Each row comes from the steps of one path. Every step used is in the known rows, and no mark comes twice. Write the path behind each row, first mark first.
Known rows
H/W/S/Z/R/D/B/J: [ 18  14   1 -48   7   2 -28  48  24  21  55  11 -45 -36 -14  25  -1   1
 -14 -45 -16  19 -40 -16  -2  42 -14 -46 -21   3  97  64  11   6 -29  11
  36 -15 -35  15  -1  -7 -43  -6]
W/S: [ 17  12 -10 -13   2 -12 -13 -13  -2 -11   8  25   2   1 -11 -18  13   9
  18  -9 -25   1  -2  26   1 -11 -17  47  13   8  -7   7  16  -1   2  29
  14 -16  -7 -12  -5   1 -18  29]
P/H/W/S/E/Z/B: [ 12  32  27   4  29  19  -5  23  31  -2   2  -5 -15  32  11  33  -9  19
   9  -4  14 -15  -2  31  27  12 -26   2  33  27  49 -37 -16  -9  24 -11
   1 -12  -4  52  19   7 -19 -30]
R/Z/B/J: [-16   4 -17  -2 -58   6   7 -37  -7 -14 -15 -11 -18  21  21 -35  43  36
  -5 -34  21 -16  25  25 -12  22  48 -21  11   3 -50  -4  51  23  -7   7
  14  66  -9 -41   1  28 -15  22]
E/S/Z/B/J: [-16  -5 -29  -3 -28  21  51  -1  -3  -3   9 -11 -28  14  57 -26   2   4
 -39 -43  34 -26 -32 -14  24  44  35 -19  -3 -15 -44  16   0  11   2  -4
  15  16   4  33  -2  -6   2  23]
Z/R: [-11  19  16   9  -7 -23  -3   0 -15  13  -2  -5  10  -3 -28  -6  34  27
   6 -17 -45  -5  10   9 -34  11 -10  27 -15   8 -45   8 -13  13  13  38
  -4 -28 -16 -33   4  13   0 -13]
W/S/E: [ 14   1  -8  -4  27  13 -14  -8   9 -19   0  15   9   8 -18 -44  17  14
   9  -1 -20   5  29  19  -4 -16 -26  64  43   5   8   9   1 -47  -2  27
  14 -12   1  18 -23 -14 -28  32]
H/W/S/E: [ 11   3  22 -22  30  13 -40   3  16  -8  14  27  23  -2 -27 -34   3  30
  -3   7 -40   3  45   9  -2  -4 -25  41  38  15  51  19  10 -49  18  19
  31  -5 -27  21   5  -5 -17  12]
Y/W/S/Z/B/D/R: [  6   1 -14   4  25  25  -3 -34   6  20  -6  18   9 -17  16  13 -44 -83
 -34  27  39  30  13  -9  46 -31  16 -28 -23 -27  41 -44   8  14  22 -19
 -30  17  36  35  -2  27  19   9]
Z/R/D: [-41   7   3 -20 -30 -44   4   2 -23  21  14 -11  16 -15 -27  -9  37  19
   6 -17 -37  -6 -16 -12 -38   0  -8  -3  -9  29 -24  29 -12  13  -7  19
   0 -10 -39 -27  -1  19  -5 -13]
P/H/W: [  1  12  58 -17 -17 -20 -14  24  15   4   1   1  -5  -2  13  18  15  47
  35  -4 -68 -42  10  18 -23  30 -12  16  29  31 -18 -21  25   6  24   1
  -3   4 -56 -27  41  17  22 -23]
Y/W/S/E/Z/R: [  6  13  23  20  29 -13 -20  -7 -25 -10   6  11  12   4 -50  13 -12   2
   1  11  -5  16  31  27  24 -29 -19  26  20  -1  72   5  -5  -3  -4  17
   7 -39  52   9   1   5 -33 -13]
A/W: [ -4 -10  23  -1 -23 -11  -7  -7  -2 -11 -35  11  22  18 -12 -21  -8  27
   5   5 -34  -7  17  27   2  -3  14   2  26  15 -54 -10  27  16  -2 -16
  14  -5 -11 -28  10   7  38  11]
R/J: [ -9 -10  17 -11 -21 -32 -10 -16 -15   1 -33   5  -3   7  13 -24  20   9
  21  29 -25 -15   3  -9 -47  -7  18  22  -4  15 -32   5   3 -27  -3   9
  10  10 -33 -33   6   1  27   0]
N/Y/W: [ -1 -32  23  -8 -29 -30   3 -26 -20  -5   8  10  23 -15 -18  33   1  15
  28  21 -40 -23  29 -10   7 -11  12  31   4   1 -26  12  44  31  30  37
   0  27  12 -45  25  24  48   4]
R/Z: [  2  -7   3   5 -69 -14 -12 -26  -5 -27 -12  -9   9  -3 -16 -28  48  39
  19   0 -28 -21  49  34 -29   2  11  10  36  15 -55  -6  31  -3 -11  -2
   2  24 -13 -76   0   8   2  20]
A/W/S/E/Z/B/D/R: [-18   6 -18  25  94  61 -12 -16  18   8 -34   9  27  39   4 -17 -58 -45
 -25  38  69  46   1  13  52 -44   4 -22  -2 -19  -3 -70  -8  -3  20 -64
 -24  25  50  55  -5   4   9 -13]
N/Y/W/S/E: [  8 -21  11  -4  10   1  -6 -20  -3 -18  16  19  34  -5 -30   5 -11  10
  12  20 -23   1  48 -13  25 -16 -13  72  19   5  30  15  34 -13  15  48
  -2   9  31   2  -2   9   9  27]
D/R/J: [-21  -7  12  -8   7 -21 -19 -12  -8  31 -46   9  -6   3  15 -24   1   0
   9  38 -16   1  19 -42 -60 -30  13  34 -11   6 -21 -15   0 -27   1 -15
 -24  29 -33  -9  23   9  31   4]
P/H/W/S/Z/R: [ 18  34  53   3  15   0 -15  49  18  17  21  11 -24  -7 -14  55  -4  37
   5 -21 -60  -1   0  12  -2  50 -40  10  -6  21  68 -13 -17   1  13  18
 -22 -50 -35   8   5  -4 -29 -18]
Y/W/S/E/Z/R/J: [ -8  10  36  18  30 -32 -29  -4 -35  -2 -27  19  13  15 -32   8 -14   3
   2  41  -2  15  23   3   1 -35  -2  22 -14  11  89   6 -27 -32 -21  11
   1 -27  31   5   3  -3 -23 -24]
A/W/S: [  7   5  10 -14   5  -8 -18  -4   7 -20 -24  36  27  27 -17 -21 -16  18
  -3  -4 -27  10  11  26  29 -12  -6  23  21  18 -12 -14  27  10  -8   0
  19 -23   1 -13   1  -1   7  36]
E/Z/S: [ 25  -7  -4  18   9  -8  18   5 -30 -27  25 -18 -14  12   3  10 -21  10
  37  15  13 -11 -31  10  -1 -27  15 -16   0 -19 -30  -4  -1  16 -17 -33
  13  15  23 -29   0 -29  -7  -1]
N/Y/W/S: [ 16 -13  10 -16  -5 -26  -4 -20 -17 -12  24  28  24  -8 -27  34 -14   5
  19   8 -27  -9  20   0  28 -13  -9  50  -1   7  20  10  42  28  23  51
   5   6  19 -28  16  19  15  22]
E/S/W: [  7 -15 -35   8 -38 -23  20  21  13 -26 -17 -13  31   7  32 -31  26  23
   4 -36 -23 -41  -7  13 -18  34   4  36  -4 -10 -85  17   2  19   7  26
  46 -27 -28 -29  26 -18  23  18]
H/W/S/Z/B/J: [ 17  16  -3 -25  11  19 -18   1  20   5  33  26 -36   1  16  10 -20   0
 -31 -25  13   9  -9   8  29  34  22 -34  -5  -9  74  22  21  10  10   2
  40  29 -14  51   9  -1 -27  19]
P/H/W/S/Z/R/D: [-13  28  36 -32  -3 -20  -4  47   8  19  38   8 -20 -24 -17  60   3  35
   5 -20 -52   1 -24 -15   1  36 -48 -24  -1  44  88   7 -16  -1  -6   1
 -16 -26 -57  19   8   2 -36 -19]
Y/W: [  4 -13  27 -17 -46 -44  -7 -31 -23  -7 -13  14  16 -12 -10 -13   6   5
  18  12 -41 -26  32  23   2 -21  21  16  32   8 -11   1  41  21   8  16
  20  -4  11 -39  26  29  30   9]

Which path is each row?
[ 39  -8 -28  23 -12 -13   4  29   1 -30  -4 -24  23   8  14 -13   3  24
  31 -14 -21 -13  -5   8 -35  10  21  11 -24 -32 -59  10   3  17 -10  20
  36   2 -14 -36  -3 -25  17  22]  Z/S/W
[ -6  -1 -21   7  47  26  -7 -17  16  30 -27  15  -8   2  41   3 -34 -71
 -21  48  57  36 -21 -44  -6 -20  15 -17 -58 -19  23 -38 -31 -27   2 -25
 -42  26  -4  44 -17  -4  14  -4]  W/S/Z/B/D/R/J
[ 19  -2  16  -9  40  11 -42   2  11 -16  25  15   0   4 -29   1 -15  17
   7  16 -11   9  17  33  18 -18 -24  13  43   4  66  13   0 -25  12 -17
  46   1  12  17  19 -20 -26  -9]  H/W/S/E/Z
[-31  -7  -6  21  41   0  -6 -28  -6  32 -37  -8 -10  10  40  16 -28 -65
   6  55  64  10 -33 -26 -16 -42  37 -32 -59 -17 -39 -54 -22   9  19 -54
 -34  50   3   5  24   8  42 -49]  E/Z/B/D/R/J
[-22  -6 -25 -17 -38   4  43  42  -1  12  28 -25 -36 -27  31  -8  20   2
 -17 -60   7 -18 -61 -36  -6  53   3 -36 -21  -5 -21  61  -9   3 -42   3
   1 -25 -17  -3 -11 -15 -24  -4]  E/S/Z/R/D/B/J
[ -9  10 -10  14 -46   8   0 -20   4  14 -39 -12   8  12   6 -22  28  11
 -14  -1  25  -3  55  -4 -24 -11  20 -10  19   8 -52 -43   8  16  13 -27
 -32  48  -3 -19  17  36  20  13]  D/R/Z/B
[-32 -10   4   1  24 -26  -2  -3 -31   1  40  -3  26 -12 -61  49 -13  11
  16  15   3  15   4 -29  25 -29 -27  11   0  18  70  29  -2  15   0  20
 -11   5  37   6   7   5 -25 -16]  N/Y/W/S/E/Z/R/D
[  3  -4 -19  11 -50   8  59   4   4  -4  -7 -16   1   7  48 -15   5 -13
 -35 -25  25 -31 -13 -14  20  34   9 -21  16  -1 -55   1 -32   4  13  -5
   6 -17   8  26  -4 -11  27  10]  E/S/Z/B
[-23   1 -16  -8  18  12   1  24   2   8  20 -39 -42 -10 -18   2  22  12
  12 -24  18  10 -41   7 -21   5  -1 -25   2 -12  10  47  -4  -5 -37  -5
   9  -3   4  11  -7  -3 -37 -29]  S/E/Z/R/D/B/J
[  5   6 -33   9  51  46   4 -15  20  20   2  11  -6  -8  21   1 -28 -73
 -26  14  49  32 -13 -10  25 -18  -1 -15 -30 -32   4 -43 -19   0  22 -24
 -38  12  19  51 -24   2   7   8]  W/S/Z/B/D/R
[-25   3 -19  22  89  37 -16 -22   6  23 -33  -3  -2  27  26 -11 -33 -63
 -10  58  79  36 -15 -29   3 -49  10   4 -35 -17  18 -48 -33 -43  10 -38
 -33  32  17  47 -10  -2  -1 -32]  W/S/E/Z/B/D/R/J
[ 17 -10  -5  14 -58  -4  11  -8 -25 -43   3 -16  17  11  -1 -37  23  50
  28   6 -11 -21  34   0 -31  -5  26  -8  14   0 -57  -9  26  -4 -27 -14
  -5  38  -8 -81 -22 -10  -7  21]  R/Z/S
[  1 -12  35  12   5 -32 -10   8 -21   7   2  22   7 -12 -22  68 -24  -3
  -2  36 -16  13  20 -42   1  10  -2  18 -60   8  76  20 -14   1   3  40
 -22 -13  12 -12  -3  -4  13  -2]  N/Y/W/S/Z/R/J
[  3 -16  -8   7 -36   3  41   6  -7 -17   0  -8   0  -7  27 -16   8   7
 -14 -13 -15 -28  -6  -6  11  20  -5   9  19  -2 -47  15 -15 -12  -5 -12
  12 -26   1  -5  -4 -28  13  18]  E/S/Z
[ -5   7  10 -23 -32 -45  -2  -3 -28   4  24  17   6 -33 -38  26  -7 -15
 -13  -6 -26  13   2 -11  20  -9 -16 -28   6  16  88  30  -4  12 -24   9
  10 -31   9   9 -12  10 -25  12]  Y/W/S/Z/R/D
[-15 -11 -14  31  34  30  10 -32   3  -9  -3 -29   8  14  10 -11  -1 -36
   6  28  49   5 -12  32  10 -17  23 -24  -2 -25 -52 -28 -21 -10  21 -25
   2  21  35  17 -12  -2  17 -42]  S/E/Z/B/D
[ 24  19   6  12  16  -4  -5  14  -2   0  13  14 -12 -11 -31  19   6   5
  -8 -16 -28  24   2  12  -2  13 -29  14 -20  -5  34  17 -29  -2  -5  27
  -3 -51   9   9 -29 -19 -32  13]  W/S/Z/R
[-22 -10 -31  19   9  41  48 -12   6  21 -10 -17   9  -3  57 -13 -20 -66
 -43   3  49  -5 -18 -39  15   9  17 -26 -32 -28 -73 -39 -29  -1  28 -38
 -40  18  11  26  -3   0  39 -12]  E/S/Z/B/D/R
[ 37 -17 -28  37 -61  -9  -2  18   1 -51 -17 -32  32  11   5 -22  31  51
  33  -8 -14 -19  31  20 -45  18  28 -10 -12 -21 -59  -3  25  12 -30   0
  22  22 -15 -83 -10 -25  -5  29]  R/Z/S/W
[ 17   1  -9  10  38  14 -14  -9   2 -27  13   6 -13  11 -22  -5   2   7
  18   8  10  15   5  38  13 -33 -24  34  44  -8  25   5  -4 -25  -4  -4
  23 -14  31  21  -9 -27 -38  12]  W/S/E/Z
[ -5 -12 -22 -55 -35 -14   0   2   8   3  22  -9 -38 -19  19 -16  30   6
  26 -34  -4 -15 -45  -3 -22  11  15 -12  17   2 -35  52  46   9 -40  10
  27  20 -30 -18   1   9 -10   9]  R/D/B/J
[ -2  -7 -11  -5 -52 -14  46  49   4   9  18 -34  -3 -27  17   1  25 -12
 -18 -46  -1 -23 -41 -32 -16  38 -22 -32 -11  12 -27  49 -47  -4 -25   3
  -9 -60 -19  -4  -9 -20   7 -16]  E/S/Z/R/D/B
[ 16  -6   0  18  25   5  11 -23   0 -14  12   3  20  17 -20  44 -31 -11
  -3  23  49   3  22   6  56 -25  -4  12  15  -1  40  -7   4  16  31  20
   8  15  64  38  13   8  12  -4]  N/Y/W/S/E/Z/B
[ 23   6   5 -12 -10   0  -2  51  22   5  -5   3   5  -9 -24  21 -17  -7
 -20 -28  -6  26 -24   5  19  18 -29 -49   3  21  39  24 -25  13 -38 -11
  -1 -64   4   7 -27 -15  -2   6]  A/W/S/Z/R/D/B
[-28 -13  -9  -4  36  16 -15 -30   1  25  -7   2   4 -19   6 -24   2 -34
  12  23 -12  10   3 -16 -26 -25  12  23 -20 -26 -66 -36  24  -1  19 -15
 -34  33 -15 -26   5  17  24 -11]  B/D/R
[-20 -16  -6  17  24  23   2 -22   8  38 -43 -11 -15  -4  48 -10 -19 -68
 -22  54  46  22 -10 -44 -30 -13  34 -40 -53 -24 -20 -35 -36 -25  18 -42
 -45  43 -10  24  -8   1  50 -24]  S/Z/B/D/R/J
[ -3  32  17 -10  52  33 -18  17  19  -3  17   4 -46  38  26  25 -14  31
   8 -18  22  -9 -23  23  35  27  -3   3  28   8  62 -23  25  -3  10 -11
  13  25  -8  58  25   6 -47 -18]  P/H/W/S/E/Z/B/J
[  0   6  -6 -24   3  14  -8  45  14   4   4  15 -25  -4 -11  13 -19   3
 -22 -43   1  31 -48   2  25  28  -5 -50  -6   3  49  35  15  18 -54  -8
  13 -31   2  18 -22 -11 -36  17]  A/W/S/Z/R/D/B/J
[-15   9 -35  23  90  55  -6 -22  16  13  -2  -5   6  13   6 -10 -26 -64
 -13  29  71  41  -7   5  26 -48 -11   2 -11 -27  -3 -52 -17 -11  24 -32
 -31  25  40  50 -10   5 -15 -15]  W/S/E/Z/B/D/R
[ 19  -5  -1 -12 -39  -9  16  37  17  14  11 -29 -19 -39 -14  21  19 -11
   3 -24 -12   4 -29   0 -30  17 -15 -46  -2   6   1  43 -41   7 -23   8
  -9 -47 -14  -3 -20 -11   5 -18]  S/Z/R/D/B
[  7   7  -4  11 -78  -8  10 -28   5 -16 -25 -18   9  17   6 -29  46  30
  -1 -15  16 -25  41  32 -20  11  24 -20  24  20 -58 -21   8  18   4   3
   1  30  -5 -47   3  23  13  11]  R/Z/B
[ -5   0   3  23 -27  -4  44  24 -12   1   6 -12   0 -10   5   1  15  17
 -22 -26 -27 -21  -3 -20 -10  42  -9   3 -21  -2 -38  21 -41  -1   3  10
  -8 -53  -8  -7 -13 -19  -1   0]  E/S/Z/R
